Each row comes from the steps of one path. Every step used is in the known rows, and no mark comes twice. Write the path behind each row, first mark first.
Known rows
bibeg/dakep/vavup: [ 0.37 -1.34 -2.80 -0.08 -0.49 -0.16  1.49  0.59  2.18 -3.82  1.11 -0.87
 -0.94  0.60  2.22 -1.19  0.12  0.93  1.01 -0.22 -1.26 -2.55  3.24 -0.87
  0.18 -2.55  0.60  1.23  0.02  0.05  0.50]
dakep/dulo: [ 0.98  1.06 -1.37 -3.14  2.18  1.32 -0.04 -0.98  1.14 -3.29  0.67  3.18
  2.22 -0.81  0.02 -0.68  1.09 -2.16  0.06  1.74 -0.74 -1.51  1.33 -0.19
  3.32 -1.60  0.37  2.35 -2.37 -0.21  2.52]
nisok/ropo: [ 1.79  1.93  0.49 -3.96 -0.39  1.45 -1.50 -2.02  0.69 -4.62  0.79  3.13
  5.12 -0.40  3.45 -0.89 -0.24 -0.14  0.17  4.85  2.19 -0.21  1.71  0.62
  1.86 -1.00  0.50 -2.04 -1.66  0.02  2.99]
ropo/dulo/losavak/bibeg/dakep: [ 0.03  0.20 -1.09  0.46 -0.32 -0.13 -1.69  0.98  0.10  2.24  0.81 -2.94
 -1.22 -0.36 -3.68  0.10 -2.51  1.48  1.10 -2.54 -0.02  0.72 -2.07 -0.24
 -1.22  1.26 -0.82 -0.09  0.05 -1.77 -0.70]
bibeg/ropo/kuzab: [-0.56  2.51 -0.68 -2.04 -0.41  0.82 -0.62 -0.78  2.15 -0.91  3.11 -0.49
 -0.57 -1.47  0.11  0.45 -0.57 -2.10 -0.39  2.71 -3.47 -2.32  0.31 -1.31
  0.68 -0.72  3.05  1.58  0.15  1.16 -1.33]
bibeg/ropo/dulo: [-1.55  0.57  0.95 -2.47  0.29  1.72 -1.39 -1.95 -0.40  0.37  2.70  3.63
 -1.35 -0.52 -1.88  0.78  0.44  0.21 -1.95  0.48 -2.86 -1.13  0.20 -1.96
  1.44  0.81  2.93 -0.40 -0.69  1.35 -1.28]
bobo/nisok: [ 1.34  1.33  1.62 -4.14  0.65 -0.70  1.10 -0.51  0.34 -1.47  2.13  1.49
  2.82  0.21  2.53 -0.48 -0.84 -1.60 -0.38  2.43  0.76 -2.77 -0.02  0.02
 -1.77 -0.94 -0.14  0.37 -2.31  2.92  1.79]
dulo/losavak: [ 1.45  1.28  0.80 -4.72 -0.42 -0.06 -0.28 -0.05  1.33 -0.45  0.86 -0.79
  1.18 -0.22  1.55 -0.86 -0.53 -1.69  0.56  2.52  2.18 -2.16 -0.25 -0.23
 -0.50 -2.11 -1.27 -0.03 -1.98 -1.25  1.58]
vavup/dakep/bibeg: [ 1.96  1.25 -0.57 -1.55  1.47 -0.95  1.35  2.57  0.39 -2.47 -0.54 -0.43
  0.02  1.14  1.69 -2.23  0.33 -1.29 -1.70  0.58 -0.93 -2.86  2.93  1.50
 -0.49 -1.06  0.26 -1.39 -0.54 -0.24  2.03]
bobo/nisok/ropo/dulo/losavak/bibeg/dakep: [ 0.60  1.33  0.79  0.52 -1.58 -0.84 -2.14 -0.09 -0.38  2.83  0.41 -1.34
  1.93 -0.13 -0.41  2.56 -3.26  3.27  0.58 -1.29  3.58  3.66 -2.82  0.55
 -3.07  3.92 -2.47 -0.97  0.71 -0.07  0.14]
bizap/vavup/dakep/bibeg/ropo: [-0.18 -1.03 -1.34  1.34  3.62 -2.27  0.37 -0.41 -1.69 -1.54 -1.66 -1.66
 -1.63  2.67  1.37 -0.93  1.29  0.17 -4.02  0.62 -3.12 -2.81  2.14 -0.58
  0.83 -0.12 -1.21 -0.04  1.44  0.62  0.39]
malifav/ropo/dulo/losavak/bibeg/dakep/vavup/bizap: [-2.18 -2.76  0.18  5.44 -1.16  2.14  0.64  0.66 -1.40  3.56  0.93 -4.40
 -2.64  0.36  0.11  0.29 -1.56  2.44  0.09 -4.51  0.58  2.91  2.56 -1.07
 -2.07  0.64  0.00  0.70  2.97 -1.32 -2.74]
malifav/bobo/nisok/ropo/dulo/losavak/bibeg: [ 3.31 -0.44  4.51 -0.55 -2.21 -0.43 -1.60  0.48 -4.73  3.23 -0.53  0.60
  3.87 -2.07  0.69  4.70 -2.12  1.47  0.40  1.34  4.14  3.00 -2.72  1.84
 -2.16  2.53 -1.50 -4.25 -0.60  0.46  1.15]
bobo/nisok/ropo/dulo/dakep/vavup: [-0.76  0.50  4.03  0.05 -3.01 -0.20  0.96 -0.01  0.56  0.36 -0.04  5.46
  2.56  1.12  2.24  3.67  0.58  3.00  1.72  0.87  5.45  2.70 -1.92  1.40
 -0.88  0.79 -0.71 -2.72  0.29  3.91  0.09]
bobo/nisok/ropo/dulo/dakep/bibeg: [ 1.24  0.95  4.26  0.32 -1.96 -0.62  0.52  1.36 -0.79  1.94 -0.89  5.82
  2.16  1.33  1.25  3.89 -0.60  2.14  2.23  2.16  4.67  3.10 -2.36  2.18
 -1.51  1.31 -2.01 -2.41  0.41  2.28  0.96]
malifav/bobo: [ 3.48 -1.27  1.25 -3.62  0.28  0.55 -0.21  0.49 -3.15 -1.81  0.82  1.22
  3.02 -1.97  1.46 -0.07  0.51 -3.23 -0.27  3.77 -1.33 -3.38  2.10 -0.92
  0.01 -2.42  1.22 -2.62 -2.79  0.36  1.58]
nisok/ropo/dulo/losavak: [-0.15  2.15  2.73 -4.00 -2.43  1.41 -3.08 -1.39  0.41  0.21  0.45  3.53
  3.39 -0.06  0.68  2.12 -0.78  1.62 -0.30  2.42  4.21  2.04 -1.27  0.66
  1.81  0.68 -0.43 -3.41 -1.25 -0.95  1.22]
dulo/losavak/bibeg/dakep/vavup/bizap: [ 0.14 -2.05 -3.05  3.99 -1.38 -0.43  1.73  0.12  0.65 -0.52 -1.77 -6.11
 -1.57 -0.28  1.80 -3.37  0.00 -0.63  1.09 -3.17 -0.75  0.78  2.31 -0.10
 -3.08 -0.60 -0.55  2.39  1.55 -2.76 -1.62]
losavak/bibeg: [ 2.03  0.36 -0.54 -1.14  1.63  0.72  0.94 -0.40 -0.03 -2.66  0.76 -0.94
  1.69 -0.91  0.42 -3.15 -1.53 -1.19  1.69  1.71 -0.98 -2.04 -0.21  1.61
  0.22 -1.39  0.54  0.53 -1.23 -0.43  2.22]
nisok/ropo/dulo: [-0.12  2.21  2.23 -3.45 -1.26  2.40 -2.55 -2.10 -0.12 -2.50  1.41  6.33
  4.23 -0.17  0.68  1.03 -0.43  1.04 -0.82  3.11  1.37  0.95  0.27  0.71
  3.05  0.32  1.59 -3.81 -1.61  0.92  1.56]
malifav/bobo/nisok/ropo: [ 4.21 -0.35  3.02 -3.55 -1.07 -0.18 -0.57 -0.69 -3.75 -1.33  0.23  2.67
  6.34 -1.70  4.59  2.72 -0.27 -1.11 -0.48  4.90  2.58 -0.58  1.26  0.06
 -1.67  0.26  0.08 -3.64 -2.11  2.33  2.44]
vavup/bizap: [-0.24  0.79 -0.11 -2.19  0.38  1.36  0.38 -1.89  0.04 -2.69  0.33  1.64
  3.34 -0.40  1.79 -3.77  1.18 -4.60 -2.01  2.07 -1.96 -1.80  3.06 -1.33
 -0.34 -1.46  2.21 -0.27 -1.96  0.48 -0.19]
nisok/ropo/kuzab: [ 0.94  4.50  0.58 -3.18 -1.84  1.53 -1.89 -0.78  2.55 -3.24  1.65  1.76
  4.98 -1.22  2.85  1.16 -1.81 -0.70  0.88  5.50  0.72  0.31  0.54  1.19
  2.42 -1.51  2.21 -1.76 -0.70  0.57  1.09]
ropo/dulo/losavak/bibeg/dakep/vavup/bizap/kuzab: [-4.81 -0.35 -1.50  5.99 -1.17 -2.60  0.06  1.21  1.02  2.75 -1.69 -4.44
 -2.66  1.03 -1.64 -0.98 -1.26  0.55 -0.64 -5.52 -0.75  3.50 -0.77  0.39
 -0.05 -0.15 -0.27 -0.14  1.85 -1.05 -4.29]
bibeg/dakep/dulo: [ 0.55 -0.12 -4.02 -1.55  2.28  0.83 -0.56 -0.37  1.51 -2.87  0.92  0.70
  1.07 -0.20 -1.14 -0.50  0.64 -1.50 -0.02 -0.19 -1.73 -1.29  2.42 -2.14
  1.95 -0.10 -0.11  3.20 -1.68 -0.65  1.43]

Which path is each row?
[ 0.61 -1.40  0.29 -0.45 -1.27  0.05  2.57  1.21  1.97 -2.18 -0.10  1.07
 -0.02  0.76  1.86 -0.98  1.38 -0.19  3.28  1.19  2.26 -1.74  0.17  0.30
 -0.26 -3.20 -0.30  0.14 -0.20  1.16  0.81]
dulo/dakep/vavup
[-1.68 -1.65 -1.35  4.45 -2.07  0.42  0.43  0.15  0.03  1.71 -1.25 -3.15
 -2.37  0.14 -1.26 -1.11 -0.37  0.73  0.07 -4.82 -1.36  2.42  1.12 -0.14
 -1.72  0.59  0.31  0.41  1.77 -1.78 -3.11]
ropo/dulo/losavak/bibeg/dakep/vavup/bizap
[ 2.12  0.43 -1.55 -0.55  1.56  0.46  0.31  0.16  0.80 -0.45 -0.97 -1.96
  0.46 -1.47 -0.67 -0.97 -0.41 -0.89  2.00 -0.27  1.45  0.71 -1.30  1.65
  1.27 -0.55 -1.97  3.45 -1.02 -2.81  2.45]
dakep/dulo/losavak/bibeg
[-3.60  0.16 -0.45  1.10 -0.26 -1.82  1.91 -0.69  1.96 -2.54 -1.11  0.15
  0.57  1.02  3.18 -3.00  0.94 -2.84 -1.34 -0.31 -1.15 -0.39  2.30  0.56
  2.10 -3.93  1.56 -0.44 -0.27  1.09 -1.92]
dakep/vavup/bizap/kuzab
[ 0.79 -0.03 -0.43  0.22  3.34 -2.75  0.52  0.89 -1.13 -2.84 -2.04 -0.55
  1.25  3.16  1.72 -1.74  0.16 -0.50 -3.21  1.63 -1.48 -2.94  1.90  0.92
  1.37 -1.73 -2.12 -1.54  0.10  0.67  2.08]
bizap/vavup/dakep/bibeg
[-5.99 -1.79 -0.03  6.75 -0.37 -1.58  1.64  0.04 -0.14  2.99 -1.98 -0.97
 -3.68  0.43 -2.25 -1.27  1.27 -0.17  0.21 -4.43 -1.79  3.42 -2.14 -0.04
  0.32  0.70  1.76  0.37  2.60  1.93 -5.07]
losavak/bibeg/ropo/dulo/dakep/vavup/bizap/kuzab
[ 0.13  0.25 -3.58  0.57  2.60 -0.45 -0.61  0.29  0.21  0.58 -1.18 -4.93
 -2.08 -1.33 -1.77 -1.51  1.44 -0.33 -2.22 -3.45 -0.37  0.39 -0.46 -0.41
 -0.66  3.73 -0.30  3.25  0.50 -1.99  0.79]
vavup/dakep/dulo/losavak/bibeg/ropo
[ 0.19  2.79  4.30 -4.04 -2.60 -0.01 -2.16 -1.18  0.29  1.93  0.85  3.47
  3.71  0.36  1.87  3.80 -1.40  1.85 -0.91  2.12  5.37  2.51 -2.40  0.75
 -0.89  1.84 -1.56 -2.84 -1.14  1.44  1.20]
bobo/nisok/ropo/dulo/losavak
[-1.10 -1.46  0.16  1.29 -1.43  0.67  2.74 -0.01  0.94 -2.25 -1.33  1.05
  0.86  0.35  2.37 -2.77  2.90 -2.79  1.17  0.21  0.53 -0.45  2.02 -0.61
 -1.51 -2.67  0.89  0.09  0.05  1.10 -1.27]
dulo/dakep/vavup/bizap
[ 1.42 -1.70 -0.33  0.63  0.23 -0.27  1.79  1.21  0.07  0.99 -0.64  0.34
 -3.20  0.28  0.52 -0.32  1.52 -0.73  2.68  1.18 -0.07 -1.05  0.08 -0.79
 -1.56 -1.04 -0.43  2.05  0.66 -0.68  0.01]
dulo/dakep/bibeg/ropo
[-1.44 -2.34  0.44  4.30 -0.86  0.68  1.90  0.33 -0.26  1.46  0.13  0.60
 -4.01 -0.33 -2.40  0.47  0.91  2.69  2.92 -2.73 -0.67  0.82 -2.14  0.49
 -0.12  0.84  1.11  1.00  2.14  1.18 -1.42]
losavak/bibeg/ropo/dulo/dakep/vavup
[ 1.58 -0.53 -4.79  1.26  2.82  0.50  0.04  0.08  0.51 -2.45  0.11 -1.70
  0.64 -1.15 -2.23 -1.89 -0.54 -0.29  1.48 -1.37 -2.40 -0.23  1.16 -0.36
  1.30  0.80 -0.21  4.12 -0.61 -1.41  1.82]
losavak/bibeg/dakep/dulo
[-0.61 -0.69 -0.13  0.00 -1.13  1.04  2.15 -1.38  0.69 -3.85 -0.58  1.52
  1.45  0.01  3.91 -3.01  2.01 -2.74 -0.73  0.69 -1.72 -1.49  4.26  0.33
  0.24 -3.19  2.17  0.02 -0.37  0.44 -0.60]
dakep/vavup/bizap
[ 0.28  1.96 -2.21  1.11  0.36  0.34 -0.55  0.01  2.17  1.90  0.38 -4.14
 -2.41 -2.79 -1.79  1.75 -0.88 -1.05  1.82 -0.63 -1.54  1.76 -2.24  0.56
  1.17  1.13  0.24  5.10  1.28 -2.14 -0.74]
dakep/dulo/losavak/bibeg/ropo/kuzab
[ 1.35 -1.62 -3.03  2.23 -1.11 -0.98  1.68  1.59  1.62 -0.67 -0.31 -5.90
 -2.54  0.03  1.13 -1.33 -1.45  2.07  3.03 -2.26  0.65 -0.60  0.60  0.93
 -1.86 -1.57 -1.68  2.47  1.24 -2.82  0.40]
dulo/losavak/bibeg/dakep/vavup
[ 0.61  0.08 -3.54 -1.98  1.00 -0.06 -1.03  0.53  2.13 -0.32  0.11 -1.89
 -0.02 -0.41 -0.88  0.07  0.42 -0.94  0.59 -0.73  1.07 -0.16  0.94 -2.32
  0.71  0.07 -2.18  3.32 -1.31 -2.63  1.19]
bibeg/dakep/dulo/losavak
[ 1.29 -0.36 -1.03 -0.43  0.42 -0.07  0.16 -0.89 -0.11  0.77  0.48 -4.25
 -2.17 -1.25  0.30 -1.63 -0.75  0.03  1.51 -0.06  0.07 -0.89 -1.56 -0.12
 -1.80  0.40 -0.49  2.61  0.34 -2.10  0.29]
dulo/losavak/bibeg/ropo
[-1.93  1.54 -2.94  3.44  3.10 -2.24 -1.68 -0.11  0.56  1.40 -1.50 -6.62
 -1.22 -0.12 -2.62  1.17 -0.44 -0.34 -3.23 -1.88 -2.14  1.11 -2.25 -0.31
  1.74  2.43 -1.31  2.84  2.14 -0.37 -1.18]
bizap/vavup/dakep/dulo/losavak/bibeg/ropo/kuzab
[-0.77 -0.17  0.28  0.24  1.12  1.52 -0.64 -1.63 -1.28  0.55  1.74  1.16
 -1.60 -0.99 -2.99 -0.68 -0.46  0.90 -0.31 -0.90 -3.60 -0.34 -1.03 -0.13
  0.81  1.61  2.63  0.20  0.53  0.43 -0.89]
losavak/bibeg/ropo/dulo
[-0.82 -0.94  0.16  1.80  0.89  1.03 -0.39 -0.26 -1.24  2.43  0.81  0.63
 -2.03 -0.88 -4.26 -0.34  0.11  0.83  1.94 -1.40 -1.04  0.80 -3.41 -0.81
 -0.94  2.43  1.31  0.41  0.78  1.43 -1.26]
losavak/bibeg/ropo/dulo/dakep
[-0.05 -0.29  1.64 -0.64 -1.24  0.18 -0.31  0.54 -0.07  3.65 -0.05  1.43
 -4.55  0.31 -0.77  2.69  0.20  1.21  0.22 -0.39 -0.35  0.49 -0.47  0.04
  0.15  0.02 -0.28  0.54  0.93 -2.08 -1.08]
dakep/bibeg/ropo/dulo/losavak
[ 2.45 -0.72  0.81 -0.46  0.08 -0.46  2.21  2.78  0.64 -0.52 -1.02  1.32
 -0.61  0.98  1.02 -0.87  0.46 -1.36  3.71  2.45  1.72 -1.16 -0.26  0.93
 -0.67 -2.85 -1.62  0.40 -0.63 -0.28  1.69]
dulo/dakep/bibeg
[-1.97 -0.56  0.93  1.54  1.61 -2.58 -1.43  0.28 -1.98  2.99 -1.73 -0.95
 -3.43  2.77 -1.48  2.02  0.61  1.81 -4.66 -1.47 -0.98 -0.04 -0.64 -0.61
  0.68  1.42 -2.21 -1.97  2.04 -0.35 -1.42]
bizap/vavup/dakep/bibeg/ropo/dulo/losavak
[-0.37 -1.35 -1.20  2.77 -1.81 -0.49  0.43  1.56  0.87  1.40  0.03 -2.92
 -3.35  0.17 -1.65  0.71 -1.59  3.48  2.10 -3.90  0.13  0.92 -0.92  1.09
 -0.55 -0.06 -1.17  0.41  1.37 -1.74 -1.05]
ropo/dulo/losavak/bibeg/dakep/vavup
[ 0.31  0.93  1.51 -1.14 -0.21  0.63 -0.86  0.40 -0.27  1.78  0.66 -0.24
 -0.05 -0.62 -2.52 -0.18 -2.08  0.96  1.12 -0.56  1.31  0.52 -2.84  1.58
  0.15  0.19 -0.69 -0.93 -0.80 -1.19  0.37]
ropo/dulo/losavak/bibeg
[-1.12  0.50  0.35  0.00  0.94 -0.19 -0.54  1.17 -0.87  0.91  0.41  1.89
 -3.62  0.92 -1.57  0.39  1.28  0.79 -3.78 -2.09 -3.34 -1.54  1.89 -0.02
  0.25  2.13  2.24 -1.56  0.82  0.36 -0.81]
vavup/dakep/bibeg/ropo/dulo
[ 0.28 -2.55  4.93  2.69 -3.85  0.49  0.70 -0.01 -4.39  1.79 -2.18  4.98
  4.42 -0.71  2.71  3.78  2.73 -0.80 -0.40  0.62  2.94  3.68  1.06 -0.30
 -2.57  1.34  1.07 -5.19  0.33  3.86 -2.05]
malifav/bobo/nisok/ropo/dulo/dakep/vavup/bizap
[-0.83 -0.75 -3.16  2.58  4.82 -2.08 -0.85 -1.47 -1.13  0.46 -2.41 -5.43
 -0.76  0.75 -1.79 -0.96  0.84  0.52 -3.69 -2.46 -0.72  0.29 -1.29 -0.80
  1.28  2.81 -2.68  2.71  1.15 -1.15  0.64]
bizap/vavup/dakep/dulo/losavak/bibeg/ropo
[-2.11 -0.64  0.27  2.08  2.92 -1.67 -0.97 -0.52 -2.27  0.67 -1.11  1.50
 -2.44  3.00 -1.57  1.17  1.14  1.47 -5.12 -1.01 -3.80 -1.29  0.88 -0.47
  2.15  1.42 -0.05 -2.21  1.61  1.56 -1.00]
bizap/vavup/dakep/bibeg/ropo/dulo
[-2.11 -0.19  1.20 -1.12  0.27  1.07 -0.84 -0.61 -0.27  2.02  1.45  3.24
 -1.50 -0.06 -3.31  0.80  1.52 -0.15  0.33 -0.02 -0.42 -0.41 -2.03 -2.72
 -0.29  1.66  1.42 -0.37 -0.28  1.88 -1.72]
bibeg/ropo/dulo/dakep
[-1.69  0.63  1.21 -2.92 -0.90  0.87 -1.94 -1.27  0.32  2.76  1.70  1.34
 -2.22 -0.46 -1.68  1.66  0.42  0.34 -1.34 -0.30  0.00 -0.32 -0.99 -1.84
  0.15  1.10  0.74 -0.13 -0.62 -0.56 -1.42]
bibeg/ropo/dulo/losavak
[ 0.47 -0.33  2.44 -0.10 -0.46  0.33  1.07  2.69 -0.20  1.59 -0.37  4.08
 -1.05  1.06 -1.78  1.16  0.12  0.00  2.67  0.64  0.83  0.21 -1.63  1.00
  0.41 -1.39 -1.01 -1.64 -0.28  0.45  0.20]
ropo/dulo/dakep/bibeg
